Each row was made from one walk, in order. Every step used is in the known rows, and no mark comes twice. Write each row's walk.
(in the rows, 128 means zero)
Known rows:
lokif/bapag/bipo/vizime/zimab/losi/ruvuvem: [128 140 158 115 118  76 145 167 170 140 123 110 155 124 177 133 139 157
  97 130 123 149 172 116 185 138 114 141 150 147 145 138 131 130 132 115
 117  94 139]
nazez/puvoz: [121 105  77 143 150 176 136 121 122 119 165 124 103 165 120 116 120  75
 119 115 140  88 108 145  62 119 152 118 120 142 148 133 144 128 129 123
  98  95 125]
sovu/ruvuvem/bufib/tirub: [ 99 132 160 132 111 109 159  96 129 121 113 131 115 121 150 134 116 108
 132 143 100  95 133  90 135 114 138 133 113 114  87 139 108 148 123 129
  96  96 100]
ruvuvem/losi/zimab: [147 127  97 127 112  96 119 119  97 127 139 137 117 131  29 123 106 128
 139 129 179 148  95 149 117 126 137 112 128 117 105 103 129  96 146 141
  87 129 140]
dupi/tirub/bufib/ruvuvem: [ 81  79 229 128 133 113 180 121 144 114 141 137 103  93 127 140 113 119
 156 129 126 102 157  87 107  96 135 109 131  66 121 134 113  92 109 112
 121  68 134]
sovu/ruvuvem/losi: [149 132 109 146 112  86 130 110 168 134 106 143 105 143  30 145 147  94
 129 126 143 159 138 120 136  98 134 138 124 126 116 149 125 129 124 119
  78 151 132]
lokif/bapag/bipo/vizime/zimab/losi/ruvuvem/sovu: [101 145 118 121 128  69 133 162 163 136 118 106 171 123 203 111 193 162
 102 128 109 174 125 147 180 142 115 146 167 164 131 148 132 147 141 143
 140 120 125]
damago/kivu: [139 129 113 154 123 176 129 128  90 115 117 135 115 134 131 127 145  99
 134 115 137 147 114 144 118  87 138 150 148 100 167 134 144 148 118 137
  95 153 115]
bapag/bipo/vizime/zimab/losi: [117 147 163 104 121  82 156 154 110 137 132 118 141 137 169 129 115 170
 106 105 117 185 136 137 146 133 119 150 144 130 161 141 119 136 159 140
 130 135 118]
kivu/bipo/vizime: [ 91 153 132 139 131 163 167 123 145 129 117 111 105 159 101 112 105 149
 128 123 147  72 106 182 141 162 137 142 122 159 134 123 175 129 105 128
 122 134 126]
dupi/tirub/bufib/ruvuvem/sovu: [ 63  92 172 130 142 103 157 126 133 113 136 132 125 100 164 116 173 127
 152 125 107 134 114 125 116 106 134 118 151  97 110 142 114 114 123 136
 148  99 121]
zimab/losi/ruvuvem/bufib: [145 106 185 137 120 111 124 135 157 128  95 128 130 136 157 132 164 121
 111 146 107 149 153  92 161 111 119 124 133 125 130 115 130 120 141 105
 136 144 159]
nazez/puvoz/damago/kivu/bipo/vizime/zimab/losi/ruvuvem: [128 136 109 124 157 121 119 151 174 139 154 123  95 142 158 110 134 124
 101 134  74 123 184 140 167 147 119 116 137 208 113 126 153 128 167 105
 137  92 131]
tirub/bufib/ruvuvem/losi/zimab/vizime/bipo/kivu: [153  74 135 105 126 140  84 110 120 145 120 122 155  81  93 135 118 143
 155 146 148 130 139 130  69 138 109  93  80  99 121 111  92 116 147 137
 167 124 151]
lokif/bapag: [130 147 118 138 114 129 153 133 158 119 102 119 175 117 102 140 134 120
 106 115 166 110 128 115 121 127 133 135 152  90 209 158 152 115  85 127
  52 129 127]
kivu/bipo/vizime/zimab/losi/ruvuvem/bufib: [129 142 194 120 127  81 129 138 167 136 100 117 115 141 140 112 142 150
 106 155  91 139 162 112 197 141 117 125 128 173 126 104 152 122 152 118
 166 145 153]
dumul/damago/kivu: [164 138 114 147 122 187 100 131  67 112 116 146 130 142 124 120 154  87
 145 117 131 136  76 129 135  67 136 163 152  89 159 142 141 160  78 136
  78 164 115]
bipo/kivu/damago: [150 111 124 135 135 169  91 107 164 115 144 140 140 111 126 133 137  98
 125 119 129 110 149 169  46 123 134 139 139  85 163 131 126 120 109 129
 169 169 110]
bipo/kivu: [133  86 148 132 121 174  85 123 118 120 115 111 149 112 150 119 134  97
 141 126 158 125 147 187  66 126 125 125 128  71 179 122 116 115 117 119
 146 132 122]
ruvuvem/losi/zimab/vizime: [162 123  59 128 133 141 126 117  97 135 162 138 153 133  53 120  79 130
 140 116 173 175 103 122 114 137 132 115 125 137 108 122 104 125 151 149
  91 140 140]
bapag/bipo: [136 136 142 151  88 140 171 132 103 130 115 116 140 151 155 152 135 154
 125 117 161 131 107 108  83 110 135 154 120  98 135 126 127 141  97 111
 117 149 122]
zimab/vizime/bipo: [146 129  47 123 113 185 168 133  94 137 129 122 149 150 127 160 128 152
 113 115 137 119 106  88 120 128 128 141  92 121 168 129 120 154 101 119
 109 155 128]
sovu/ruvuvem/losi/zimab/vizime/bipo/kivu: [180  98  56 119 115 143  88 113 140 148 121 125 151 100  87 136 127 125
 139 140 151 129 144 156  69 141 114 121  83 110 137 122  98 139 156 132
 147 158 138]
puvoz/nazez: [141 164 117 129 113 132 154 127 114 118  81 112 151 160 200 144 144 125
 101 122 152 147 107 112 146 118 134 122 144  87 157 124 135 137 107 102
 136 164 116]
bufib/tirub/dupi: [ 42 126 196 122 130 139 123 104  30 107 127 108 160 136 172 130  70 109
 155 129 130  89 116  73 129 146 147 103 129  99  87 142 104 117  97 114
 100  41 103]
sovu/ruvuvem/bufib/tirub/dupi: [ 61 134 207 129 132 103 120  87  71 115 103 114 159 129 151 124  85  99
 149 149 116  93 138  49 133 141 144 104 117 109  77 146 110 136 117 109
 114  75 115]
dumul/damago/kivu/bipo/vizime/zimab/losi/ruvuvem: [139 146 139 115 133 115 106 164 139 130 132 129 113 139 180 114 140 134
 117 130  85 129 144 136 207 126 115 148 152 170 118 124 142 139 128 119
 132 117 138]
vizime/bipo/kivu/damago/dumul: [174 139 120 132 130 148  81 138 155 134 120 155 115 105 123 165 146 100
 123 124 156  97  99 153  63 125 126 142 107 104 128 123 111 118 101 146
 184 170 119]
sovu/ruvuvem/losi/zimab: [162 129  62 133 120  72 122 112 136 131 136 145 109 122  29 124 113 115
 132 129 174 133 117 143 108 126 138 124 125 130  91 121 128 118 155 129
  83 140 144]
lokif/bapag/bipo/vizime/zimab/losi/ruvuvem/bufib: [140 144 209 124 112  60 139 143 175 145  84 111 159 125 131 125 154 159
  98 161 120 167 165  87 188 126 113 131 137 142 150 126 141 135 142 126
 137 138 149]
bufib/ruvuvem/losi/zimab: [141 102  97 130 132  78 136 122 129 123 154 146  93 120  23 124  99 140
 150 140 185 127 123 141 112 122 137  95 130  99  87 113 126 101 148 129
 107 103 148]
bapag/lokif: [128 145 108 151  90 157 146 131  58 115 124 113 128 177 172 146 146 144
 152 118 173 159 105 124 110 124 140 135 139  87 224 134 165 134  64  89
 137  97 123]
dumul/damago/kivu/bipo: [155 170 110 152 115 179 116 126 110 115 114 142  99 148 139 124 137 118
 141 119 101  74  81 137 128 113 132 152 132 141 132 122 167 138  88 127
 114 179 121]
losi/ruvuvem/sovu: [101 111  82 141 132 135 124 146 127 117 127 115 139 143 189 109 201 116
 121 128 122 136 111 151 152 124 134 139 160 146 117 126 134 138 106 117
 139 122 128]
dumul/damago/kivu/bipo/vizime: [118 164 128 145 133 184 137 124 122 127 112 126 106 155  98 103 120 131
 142 127 134  79  79 179 156 133 134 158 132 152 130 131 178 152  95 143
 109 153 120]

Write each row's walk:
[ 95 179 138 106 130 102 155 136 106 129 133 105 116 154  96  96  94 157
 113 127 131 122 139 155 179 157 137 145 134 168 170 112 165 127 116 135
 145 134 108]	kivu/bipo/vizime/zimab
[132 169 149 106 133 108 119 152 110 128 130 134 121 135 161 112 118 147
 118 106  84 156 113 148 174 126 116 153 151 148 159 142 135 140 149 150
 126 154 117]	dumul/damago/kivu/bipo/vizime/zimab/losi
[160 113  36 117 124 137 162 128 114 141 150 138 121 131  58 152 108 170
 131 135 161 122 116  90 120 132 126 111  87 119 115 121 111 138 135 129
 120 133 145]	bufib/ruvuvem/losi/zimab/vizime/bipo
[193 139  73 125 143 148  76 135 144 140 146 160 133  93 115 153 112 112
 125 122 169 103  93 151  50 145 125 134 103 122 106 117  98 123 129 158
 185 170 128]	losi/zimab/vizime/bipo/kivu/damago/dumul
[108 160 151 101 132  94 147 150 129 130 137 121 118 137 161 122 107 163
 104 102  97 154 140 152 163 154 118 139 142 154 163 135 135 120 163 137
 136 137 122]	kivu/bipo/vizime/zimab/losi
[103 159 128 149 135 177 156 121 138 128 113 119  95 151 102 108 117 139
 135 126 137  87 103 190 144 144 136 150 128 161 135 127 181 145 118 142
 118 146 121]	damago/kivu/bipo/vizime
[145 125  76 161 154 188 121 114 117 126 139 136 111 142  88 117 144  80
 122 124 115 136 138 130  82 100 139 114 133 141 153 142 156 146 134 115
  83 133 105]	nazez/puvoz/damago/kivu
[ 88 125 105 115 146  93 123 162 134 127 134 113 142 135 202  98 190 139
 109 123  98 172 122 165 188 139 122 142 169 167 124 135 128 143 146 138
 153 116 124]	bipo/vizime/zimab/losi/ruvuvem/sovu
[127 141 144 101 127  88 135 155 104 122 141 129 136 128 181 135 121 141
 100  94 100 186 150 122 142 124 121 137 154 116 182 139 110 117 157 130
 120 137 121]	vizime/zimab/losi
[126  96 155 141 128  97 148 122 156 123 128 145  81 142  20 144 133 125
 151 138 162 152 146 113 140  92 133 102 131  86 112 140 122 108 118 120
 109 106 138]	bufib/ruvuvem/losi
[209 144  63 131 142 111  68 124 185 150 137 171 118  93  64 161 124  99
 129 130 162 117 106 144  60 136 121 136  95 136  78 131  93 131 143 159
 175 183 133]	sovu/ruvuvem/losi/zimab/vizime/bipo/kivu/damago/dumul
[140 160  81 165 140 182 132 113 151 126 136 133  81 149 109 124 129 115
 123 122  91  78 133 139  87 139 134 114 117 183 129 123 177 123 135 110
 120 155 111]	nazez/puvoz/damago/kivu/bipo
[ 92 110 201 122 107 119 146 122 123 121 123 127 118 123 197 140 126 125
 128 144  82 118 134  90 169 117 124 115 122 120  74 123  98 122 135 126
 109  60 113]	zimab/losi/ruvuvem/bufib/tirub
[102  94 241 130 116  79 152 111 149 128 122 146  91 111  33 149 130 116
 162 141 130 164 140  89 145  82 128  99 123  83 100 130 110  78 124 132
 102  83 135]	dupi/tirub/bufib/ruvuvem/losi
[ 86 143 104 118 142  93 123 158 152 129 132 111 126 138 208  99 181 154
 110 124  84 142 122 171 188 157 119 139 159 194 107 127 142 133 149 135
 169 127 128]	kivu/bipo/vizime/zimab/losi/ruvuvem/sovu
[157 128  17 116 117 169 160 132  81 137 147 126 150 135 115 147 106 162
 116 119 154 107  95 104 105 144 130 131  91 128 146 113 120 149 126 126
 111 151 138]	losi/zimab/vizime/bipo
[166 100 122 110 143 131  87  94 168 136 147 150 141  79  72 145 122 135
 141 141 126 115 144 121  52 134 119 107  98 110 105 120 108 116 137 144
 186 157 139]	tirub/bufib/ruvuvem/losi/zimab/vizime/bipo/kivu/damago
[164  75  87 118 125 150  98 121 132 141 136 126 137  99  80 135 119 145
 152 148 163 127 149 153  74 137 114  98  84  85 133 117  93 127 153 133
 163 130 142]	bufib/ruvuvem/losi/zimab/vizime/bipo/kivu
[166 116  79 126 131 186 103 108 157 128 146 139 152 114 127 149 137 123
 119 123 119 109 143 145  50 132 126 140 109  98 167 131 117 140 113 134
 177 181 112]	zimab/vizime/bipo/kivu/damago
[124 141 140 120 135 112 124 161 154 132 134 121 102 134 185 119 135 141
 110 128  87 137 168 147 195 138 116 139 147 179 122 119 145 128 153 117
 142 110 137]	damago/kivu/bipo/vizime/zimab/losi/ruvuvem
[ 58 116 241 120 130 107 106 109  68 115 111 113 160 128 196 130  93 115
 146 149  97 112 141  48 159 144 131  89 126 116  64 135  99 115 132 111
 125  47 126]	zimab/losi/ruvuvem/bufib/tirub/dupi
[105 164 122 151 141 174 155 115 145 135 110 119 103 149  80 108 117 143
 130 128 128  93 123 175 141 152 131 136 127 167 134 130 183 141 117 125
 114 149 112]	puvoz/damago/kivu/bipo/vizime
[183 138  97 131 140 163  81 137 155 139 132 156 132 106 127 163 129 104
 124 119 154 112 103 136  62 134 123 141 105 117 124 130  98 127 111 152
 185 175 122]	zimab/vizime/bipo/kivu/damago/dumul
[135 101 135 120 135 115 148 111 119 135 173 146 138 100  54 125  68 130
 158 129 150 167 125  95 114 125 128  98 120 118  87 123  88 101 166 151
  99  97 140]	dupi/tirub/bufib/ruvuvem/losi/zimab/vizime
[145 103 113 117 148 121 125 107 108 135 159 141 150 107  59 122  70 136
 153 122 166 160 117  91 107 134 127  98 120 134  81 126  98 116 147 143
 108 115 157]	tirub/bufib/ruvuvem/losi/zimab/vizime
[154  92  94 121 115 200 102 127 107 136 117 110 165 116 150 140 132 129
 135 129 144 126 138 154  72 136 116 125  91  90 180 122 102 139 122 125
 154 152 126]	zimab/vizime/bipo/kivu
[116 137 141 111 132 101 134 163 158 132 139 115 109 140 184 121 126 148
 105 125  97 122 169 140 193 152 118 134 142 178 124 118 142 117 142 106
 144 101 142]	kivu/bipo/vizime/zimab/losi/ruvuvem
[ 99 146  99 127 144  99 114 157 146 128 130 119 117 132 210  96 190 146
 116 127  74 157 123 177 191 143 118 144 164 194 109 130 147 148 162 147
 167 136 122]	damago/kivu/bipo/vizime/zimab/losi/ruvuvem/sovu
[ 89 114 192 127 106 128 147 113 112 119 120 120 118 131 166 132 123 117
 134 156 104 101 133  91 172 114 133 118 117 120  78 113 111 125 108 124
 107  58 108]	losi/ruvuvem/bufib/tirub
[135 164 110 158 114 172 139 123 131 117 115 132  86 143 142 131 127 128
 131 117 107  86 112 149 117 127 134 142 127 151 136 116 169 125 122 127
 125 171 122]	damago/kivu/bipo
[173 116  54 121 134 173 100 108 149 129 160 143 153 101 116 140 122 132
 121 125 134  98 133 155  41 144 128 133 108 104 149 118 118 135 132 140
 175 180 119]	losi/zimab/vizime/bipo/kivu/damago
[ 42 134 252 101 140  79 108 113  58 123 114 102 163 130 172 107  78 130
 141 158  98 131 152  63 198 155 131  95 129 135  75 132 107 124 139 126
 135  37 117]	bipo/vizime/zimab/losi/ruvuvem/bufib/tirub/dupi
[171 126  33 133 139 123 132 111 130 139 161 143 146 127  52 122  80 119
 136 118 169 160 122 117 107 139 133 124 122 145  98 136 103 143 159 139
  86 150 144]	sovu/ruvuvem/losi/zimab/vizime
[112 152 101 122 143 108  94 159 133 126 130 125 127 136 206  90 195 137
 123 129  71 149  96 166 203 130 116 152 168 187 104 134 143 155 135 146
 158 143 121]	dumul/damago/kivu/bipo/vizime/zimab/losi/ruvuvem/sovu
[116 118 144 108 137 101 134 164 143 131 140 116 128 138 178 120 132 134
 104 125 113 153 173 135 191 134 120 137 153 152 138 126 129 126 139 109
 129  89 140]	bipo/vizime/zimab/losi/ruvuvem
[151 131 129 150 123 102 144 104 164 128  87 133 126 132  96 126 154 100
 114 143 129 126 153  93 118 106 137 144 122 116 149 135 141 153 124 108
 121 188 143]	sovu/ruvuvem/bufib
[ 85 119 252 120  99 132 155 112  89 122 116 126 145 100 147 140 124 101
 141 114 101 139 108  97 117  98 133 134 127  95 143 114 114  79 109 131
  87  96 121]	dupi/tirub/bufib
[ 95  82 200 121 150 123 156 117 128 114 126 130 118 101 129 136 116 128
 148 125 143  94 149  81 100 110 132 109 130  90 114 139 122 111  89 101
 132  88 154]	tirub/bufib/ruvuvem
